Each row was made from one path, in order. Every step used is in the known rows, and no mark comes twice. Write each row's path.
In the rows, 128 means zero.
Known rows
sadided-voka-litu-zaves-totubi: [137 135  91  98 128 145 156 100 114  95 155 193  76 134  85 129 104  90
 148  93 147 150]
litu-lufat-sadided-zaves: [119 124 160  91  67 154 151  89 139 110 163 174  63  96  83 166 165 123
 171 114 119 133]
voka-litu-lufat: [136 120 115  72  77 170 147 122 123 114 151 183  36 132  76 128 146  69
 147 119 131 133]
lufat-litu-zaves-totubi-voka: [114 139  98  82  87 143 172 112 154 109 159 109  79 141 132 165 137 126
 157 129 148 119]
litu-zaves-totubi-lufat: [124 113  98 114  94 138 174 116 143 108 132 146  82 111 121 159 133 143
 185 119 145 123]
sadided-zaves-totubi-voka-litu: [134 130 109 121 110 170 146  86 131 126 167 174  67  89 118 166 120 115
 176 136 148 138]
litu-lufat-sadided-voka-totubi-zaves: [116 128 129  73  60 142 141 110 124 100 150 180  84 101  65 148 145 118
 164 124 113 111]
voka-litu: [133 119 110  75  86 161 156 128 134 110 142 178  46 144 100 128 132  75
 136 109 156 119]
sadided-zaves-totubi-voka: [118 132 123 127 104 160 143  92 136 125 165 159  74  90 122 179 128 130
 186 133 148 135]
totubi-zaves-sadided-voka-litu: [148 152 107  80 125 145 122 111 106  94 138 184  68 114  73 126 115 115
 113 122 147 129]
voka-totubi-lufat-sadided-zaves: [111 107 114  88  43 130 173  90 153 102 122 187  96 103 114 178 144 124
 173 120 136  88]
totubi-lufat-litu: [131 130 102  70  63 126 163 104 155 108 120 143  87 134 143 191 136  99
 134 124 147 105]
lufat-litu: [105 142 126  57  70 133 154 124 154 106 143 116  70 168 124 167 148  89
 130 114 156 115]
sadided-zaves: [104 134 145  99  97 157 147  95 147 110 148 173  60 122 101 168 153 117
 162 100 145 143]
voka-litu-zaves-totubi-lufat: [150 111  81  99 103 160 176 112 133 109 139 175  64 115 111 130 119 107
 161 121 148 125]
sadided-voka: [111 142 125  88 103 127 138 111 122  95 142 180  82 145  92 159 123  90
 141  84 148 136]
litu-zaves: [ 99 121 120  89  89 148 176 124 150  99 137 151  59 142  96 142 162 137
 164  91 142 127]
litu-zaves-totubi: [107 118 115 110  99 143 167 130 141 106 146 133  70 131 109 142 142 138
 187 110 152 130]
voka-totubi-lufat-sadided: [110 102 111  81  30 120 174 110 151 103 115 174  95 117 118 171 143 118
 168 120 141  74]
litu-zaves-totubi-voka: [112 117  99 116  96 150 169 120 140 112 153 139  71 110 116 154 137 153
 188 123 144 121]

Which path is each row?
[145 121 116  94  75 115 167  83 139  99 125 194 108  96 128 188 118 122
 141 104 140 100]  totubi-lufat-sadided-voka
[141 118  95 110  84 162 141 122 118 131 164 154  62  97 114 151 117 100
 182 153 142 117]  zaves-totubi-voka-litu-lufat
[111 148 142  92  99 101 134  96 104  82 139 186  75 157  71 150 127  98
 132  92 150 131]  zaves-sadided-voka-totubi
[109 129  98  85  74 116 149 100 125  93 121 197  99 135  94 169 118  89
 154  97 139 115]  sadided-voka-totubi-lufat
[106 142 126  95 110 118 164  91 119  78 141 181  70 149  66 139 145 132
 148  80 139 143]  litu-zaves-sadided-voka-totubi
[146 121 130  81  81 173 158  90 130 112 165 200  48 103  80 137 144  90
 149 118 127 132]  voka-litu-lufat-sadided-zaves
[114 132 139 121 106 153 140 101 136 118 155 153  71 113 113 169 133 118
 184 121 153 144]  sadided-zaves-totubi
[150 119 126  94  86 171 153  94 123 116 171 187  56  97  90 137 132  91
 163 131 133 134]  voka-litu-lufat-sadided-zaves-totubi
[149 153 112  79 119 149 116 108 100  96 142 187  62 106  57 125 124 112
 122 130 133 137]  totubi-zaves-sadided-voka-litu-lufat
[110 138 111  78  90 137 169 119 154 104 153 104  78 158 127 155 141 116
 157 120 153 126]  lufat-litu-zaves-totubi
[118 117 156  80  53 145 152 115 136 109 152 160  62 112  88 158 165 115
 166 118 123 113]  litu-lufat-sadided
[133 154 122  83 117 132 118 115 112  94 133 169  74 115  76 140 124 131
 122 120 147 125]  totubi-zaves-sadided-voka
[117 123 159  98  79 143 167  87 154 105 155 175  81 101 114 171 150 138
 157 102 146 114]  lufat-sadided-zaves
[126 155 150 100 116 105 131  92 103  85 144 181  71 149  80 156 125 102
 121  86 152 144]  zaves-sadided-voka
[130 116  97  79 100 168 177 118 140 102 143 180  45 139  90 117 142 102
 143  98 146 130]  voka-litu-zaves
[112 139  93  71  72 113 152  93 130  92 126 181 103 147 103 175 117  82
 143 103 141 115]  sadided-voka-totubi-lufat-litu
[132 137  94  83 122 149 161  98 120  90 150 205  70 141  78 130 116  89
 132  80 142 149]  sadided-voka-litu-zaves
